What can hang from each mark
j_528: j_639
j_27: j_137 j_639
j_137: j_27
j_356: j_600
j_613: j_321
j_399: j_528 j_613
j_639: j_27 j_321 j_528
j_321: j_613 j_639
j_600: j_356 j_639

Every row comes from one small tree of marks. The marks that hang from a mark follow it in brackets, in the order of their numbers. Every link used is in the known rows. Which tree was each row made from?
In the rows, 128 means zero.
Known rows
j_600{j_356 j_639{j_27 j_321 j_528}}: [132  97 127 130 128 143 187 130 143 147  84 101 131  94 157 130 122  68
 102 173 127 109]
j_399{j_528{j_639{j_27{j_137} j_321{j_613}}}}: [134 105 130 136 142 145 113 139 144 146 173  80 136  97 118 120 128   8
 135 142 126 110]
j_27{j_639{j_321{j_613} j_528}}: [139 104 126 134 117 125 149 131 121 142 169 114 130  88 145  85 132  42
 129 157 129 132]
j_613{j_321}: [125 111 126 131 130 126 131 132 130 132 105 136 130 149 139 128 130 121
 131 125 131 130]
j_137{j_27{j_639{j_321}}}: [132 122 133 124 132 131 129 115 115 152 130 104 132 128 135  92 128  88
 122 166 134 125]
j_613{j_321{j_639{j_27 j_528}}}: [131  87 121 136 133 117 150 136 135 146 140 112 124 145 153 120 127  43
 132 108 129 131]
j_356{j_600{j_639{j_321{j_613} j_528}}}: [137 102 128 134 119 151 165 133 127 145 127 108 131 107 180 124 127  78
 144 151 137 111]
j_600{j_356}: [124 127 129 126 133 148 174 128 133 132 140 129 124 111 133 132 127 153
  99 129 128 117]
j_399{j_528{j_639{j_27}} j_613{j_321}}: [122 103 131 142 139 153 113 164 147 150 152  83 135 145 110 122 126  77
 130 120 118  83]
j_639{j_27 j_321}: [137 114 127 129 126 112 131 123 136 135  84 124 137 118 136 124 127  52
 135 164 128 131]
j_528{j_639{j_321}}: [131 115 131 132 124 154 118 146 130 132 131  87 138 128 136 126 128  57
 126 166 130 127]
j_639{j_27{j_137} j_321 j_528}: [142  99 119 131 137 101 146 115 138 144  66 109 137 108 142  92 132  25
 147 179 128 124]
j_356{j_600{j_639{j_27{j_137} j_321 j_528}}}: [139  93 120 130 140 136 162 111 140 150  59 107 138 128 176  98 131  73
 160 176 134 103]
j_137{j_27{j_639{j_321{j_613}}}}: [134 122 136 127 130 135 133 115 112 155 186 109 129  99 144  85 126  68
 117 142 136 129]
j_399{j_528{j_639{j_27}}}: [128 117 132 133 131 150 109 158 142 141 156  70 130 133 106 158 125  85
 128 117 120 108]
j_600{j_356 j_639{j_27 j_321}}: [125 108 132 127 132 151 172 120 144 141  99 123 133 101 150 132 120  92
  98 166 129 112]
j_399{j_528 j_613{j_321{j_639{j_27{j_137}}}}}: [119  98 124 140 160 126 126 126 148 149 168 129 129 145 109  88 130  62
 140 110 122  86]
j_27{j_137 j_639{j_321}}: [131 113 123 128 140 129 129 104 127 134 123 136 136 121 130  62 137  83
 138 179 130 126]
j_27{j_639{j_321 j_528}}: [137 104 123 132 119 121 145 131 123 139 113 109 133 115 136  91 135  63
 135 181 127 127]
j_600{j_356 j_639{j_321}}: [121 114 132 127 130 160 169 124 138 133 107 125 131 105 146 134 122 116
  95 170 132 112]
j_399{j_528 j_613{j_321}}: [118 114 127 140 137 128 122 149 140 140 123 125 130 145 101 124 131 119
 135 128 121  87]

Which tree is each row?
[131  83 118 135 149 115 150 118 139 148 135 118 126 142 153  90 131  41
 141 114 130 126] | j_613{j_321{j_639{j_27{j_137} j_528}}}
[119 101 128 141 144 127 127 144 145 147 171 123 128 147 109 119 127  65
 132 102 121  90] | j_399{j_528 j_613{j_321{j_639{j_27}}}}
[137 101 119 130 135 121 144 113 126 141 109 115 134 113 136  60 139  60
 143 187 128 124] | j_27{j_137 j_639{j_321 j_528}}
[138 108 135 135 125 148 124 142 134 141 179  90 136  95 149 118 123  12
 123 136 129 131] | j_528{j_639{j_27 j_321{j_613}}}
[140 100 122 133 134 124 148 113 123 144 164 121 131  85 145  54 137  39
 137 163 130 128] | j_27{j_137 j_639{j_321{j_613} j_528}}
[134 100 120 131 147 117 146 114 135 144 158 110 124 120 142  90 129  47
 138 117 127 125] | j_321{j_639{j_27{j_137} j_528}}
[115 108 128 141 141 136 124 147 139 140 180 125 127 151 104 120 129  88
 130 108 124  90] | j_399{j_528 j_613{j_321{j_639}}}
[134  95 130 133 127 147 191 129 141 150 139 107 127  65 166 123 119  48
  96 149 129 113] | j_600{j_356 j_639{j_27 j_321{j_613} j_528}}
[145  97 121 133 136 106 149 115 135 147 122 114 133  80 151  85 130   4
 142 155 130 128] | j_639{j_27{j_137} j_321{j_613} j_528}
[140 106 126 135 118 116 148 136 126 138 135 111 130  87 146 118 129  31
 131 154 131 133] | j_639{j_321{j_613} j_528}
[131 111 125 129 125 154 159 134 129 142 106 104 126 141 168 133 128 152
 145 132 132 105] | j_356{j_600{j_639{j_528}}}
[140 113 130 132 125 115 136 123 133 138 140 130 134  90 145 118 125  31
 129 141 130 134] | j_639{j_27 j_321{j_613}}
[135 102 122 128 144 144 161 112 138 151  94 108 130 133 173 100 129 126
 156 134 131 100] | j_356{j_600{j_639{j_27{j_137} j_528}}}
[133 119 130 125 131 130 143 126 113 160 151  84 122 125 137  91 129 118
 122 132 129 119] | j_137{j_27{j_639{j_528}}}
[122 117 133 125 137 159 171 121 144 140 133 123 125 106 148 133 118 145
  93 124 126 108] | j_600{j_356 j_639{j_27}}
[137 110 123 129 143 111 130 105 138 136  80 130 140 115 136  94 131  49
 143 171 130 126] | j_639{j_27{j_137} j_321}
[133 114 135 135 123 158 122 146 127 133 187  92 134 100 144 120 126  36
 121 142 132 131] | j_528{j_639{j_321{j_613}}}
[134 112 126 131 138 133 133 103 124 136 178 141 133  92 139  56 135  63
 132 155 132 131] | j_27{j_137 j_639{j_321{j_613}}}
[122 112 129 124 153 158 170 104 146 141 129 129 127 103 148 103 123 143
 102 130 128 104] | j_600{j_356 j_639{j_27{j_137}}}
[135 109 132 131 126 144 120 143 137 137 122  85 140 122 140 124 125  34
 129 161 127 127] | j_528{j_639{j_27 j_321}}
[142  95 128 133 122 141 167 129 134 151 118 107 133 102 186 122 125  55
 146 145 134 111] | j_356{j_600{j_639{j_27 j_321{j_613} j_528}}}
[142 102 122 132 122 103 146 133 135 142  70 103 135 110 143 122 129  28
 139 172 126 128] | j_639{j_27 j_321 j_528}
[136 105 128 131 143 144 119 124 140 140 118  91 141 120 140  94 129  31
 137 167 129 123] | j_528{j_639{j_27{j_137} j_321}}
[129 112 124 128 152 126 131 104 137 137 173 131 127 128 136  92 128  71
 134 108 130 127] | j_321{j_639{j_27{j_137}}}
[132 114 132 132 134 131 136 122 131 138 233 130 122 102 145 117 121  53
 119  78 129 135] | j_321{j_613 j_639{j_27}}
[135 105 125 129 127 145 162 130 136 148  98 102 128 136 173 131 126 129
 147 127 129 104] | j_356{j_600{j_639{j_27 j_528}}}
